In the rows, 128 means zero.
Known rows, with every step that occurs:
retu > vomeru: [122 170 105 138 146 123 144 172 130 115 127 124 116 137 166 165 163 139
 106 145  73  96 153 167]
vomeru > susol: [119 131 151  77 128 185 120 138 164 107 156 102 120 105 151  92 139 131
 131 131 139  98 108 142]
senima > susol > bofom > mezige > vomeru: [139 173 172 112 103 196 175 127 134 127  82 162 127  89  60  77 144 151
 148  91 131  85 128 119]
bofom > susol > senima: [129 168  80 146 117 205 132 123 109 128  82 171 129 102  63 141 168 170
 102  98 107 116 108 123]
gedud > mezige > vomeru > susol > bofom > kavut > lepem: [112 103 149 100 128 169 110  90 189 132 124 110 147 102 148 111 100 113
 142 120 169 106 150 163]
senima > mezige > vomeru: [145 140  72  97 151 132 132 147 159 166  99 136 141  60 156  82 121 144
 101 109 102 143 169 142]
retu > vomeru > mezige > senima: [148 128  91 152 120  97 132 127 112 145 106 119 133 143 225 138 128 135
  82 184  87 115 181 166]
bofom > susol: [119 150  81 122 139 158 144 135 125 144 121 153 152  83  85 108 173 169
 113  96 102 108 125 122]
susol > senima > mezige: [138 174 106 140 115 204 117 144 127 115  76 160 109 104 121 115 118 146
 109 113 117 150 126 133]
retu > vomeru > susol: [128 166 143 116 130 153 125 173 137 110 134 102  95 133 170 142 147 136
 114 151 100  72 140 171]
gedud > mezige > senima > susol > bofom > kavut: [144  97 156 142 117 158 158  71 105 120 124 142 182 149 130  92 150 120
 152 133 159 128 164 121]
mezige > gedud: [ 96 112  92  98 167 139 183  93 175 136 147 123 121  75 172 142 121 167
 114 134  93 123 143 116]
gedud > mezige > vomeru > susol: [121  75 122  95 154 152 107  82 161 142 136 112 175 138 179 108 128 115
 112 142 177 110 158 149]
gedud > mezige > senima > susol > bofom: [141  82 138 140 116 141 144  63  99 129 120 145 186 153 154  90 166 116
 147 154 165 129 157 122]
vomeru > mezige: [118 112 109 124 127 137 107 111 147 134 126 143 159 105 198  81  97 128
 109 143 139 135 152 136]
susol > senima > mezige > gedud: [127 160 100 135 128 197 141 116 139 129  77 157  93  83 139 128  95 167
 103 120 109 147 139 120]
retu > vomeru > susol > bofom > kavut: [136 203 175 124 111 186 152 175 134  90 121 113  66 127 133 152 132 128
 153 126  79  70 128 165]
susol > bofom > mezige: [114 191 174 108 109 195 193 154 148 105  99 136  96 114  83 103 112 146
 161 102  84 102  97 126]
bofom > susol > vomeru > mezige > senima: [159 100  60 156 100 160 133 105  95 162  93 164 130 109 148 101 114 187
  66 130 137 113 107 110]
mezige > senima > susol > vomeru: [174  88  95 133 103 153 163  96 104 132 121 139 141 127 153 106 171 162
  85 148 142 119 116 113]
vomeru > susol > bofom: [128 159 168  84 101 205 137 132 151  93 134 119  88 100 133 101 140 116
 175 129 120  94  86 137]
bofom > mezige: [102 162 164  97 143 176 177 166 166 124 122 111 135 122  96  84  98 172
 103  98 108 102 127 131]
gedud > mezige > senima > susol > vomeru: [149  56 121 150 120 144 132  70  99 133 128 143 184 169 174  94 144 139
 101 157 193 123 145 117]

Rows:
[115 136  99 106 158 137 158 131 160 159 118 138 117  48 171  78  83 171
 117 117 101 141 168 116] : senima > mezige > gedud
[162  75  77 148  99 150 131  99 120 135 114 142 117 140 223 114  85 159
  63 164 149 132 102 120] : susol > vomeru > mezige > senima
[145 112 136 135  80 143 124  82 144 144  98 141 152  69 164  63  99 133
 128 139 145 132 163 139] : vomeru > mezige > senima > susol > bofom > kavut > lepem
[160 117 136 137  89 154 147  78 114 135 102 149 155 100 160  69 112 130
 131 138 134 134 163 121] : vomeru > mezige > senima > susol > bofom > kavut
[162 161 138 165  94 135 150 126  97 130  88 142 118 128 170 125 122 134
 120 152  93 102 181 154] : retu > vomeru > mezige > senima > susol > bofom > kavut
[141 161 153 105 103 229  98 144 141 109  99 128  91 102 132  87 107 139
 121 121 149 117 109 138] : vomeru > susol > senima > mezige
[129 155 157  80 127 218 158 137 176 135  83  99 106 117  92 106  91 170
  79 103 124  87 121 145] : bofom > mezige > vomeru > susol > senima
[145 183 172 116  99 169 169 163 121 115  97  94  68 143 145 134 128 144
 127 154  76  67 127 164] : retu > vomeru > susol > bofom > mezige > senima
[127 107 151 103 138 183 131  86 159 124 126 119 150 132 144 116 116 109
 146 119 159 107 150 145] : gedud > mezige > vomeru > susol > bofom > kavut
[111 163 200  74 109 219 178 126 167 113 116 106  68  93 116  88  82 155
 158 118 116  77  96 124] : vomeru > susol > bofom > mezige > gedud
[138 113  96  64 144 163 130 111 181 141 129 100 130  88 158 123 150 131
 100 130 122 102 132 152] : mezige > vomeru > susol
[151 108 133 153  97 181 110 117 112 124 110 182 137 114 154  70 107 158
  94 122 200 100 116 107] : senima > susol > vomeru > mezige
[121 171 190 116 108 200 193 117 135 123  94 162 112  81  69  74 120 168
 158  95 132  84 127 104] : senima > susol > bofom > mezige > gedud
[156 168 130  85 124 186 141 151 164 145  95 126 100  52 124  71  94 137
 138  90 106 122 151 139] : senima > mezige > vomeru > susol > bofom > kavut
[151 163  78 128 123 194 120 128 139 136  60 156 113  93 128 131 124 145
  91 113 110 148 139 139] : susol > senima > mezige > vomeru
[104  93  99 117 143 130 139  75 164 152 126 140 139  77 220  98  67 153
 102 152 129 131 167 120] : vomeru > mezige > gedud
[154  84 108 131 104 125 122  75 116 152 110 142 180 106 195  60 127 135
  98 162 153 136 171 125] : vomeru > mezige > senima > susol
[128  93 155 140 108 145 136  73 136 129 122 133 180 119 134  88 136 124
 149 133 170 127 164 138] : gedud > mezige > senima > susol > bofom > kavut > lepem
[140 180  83 150 113 202 122 142 101 146  63 179 123  79  66 103 141 176
 103  88 111 127 127 119] : bofom > susol > senima > mezige
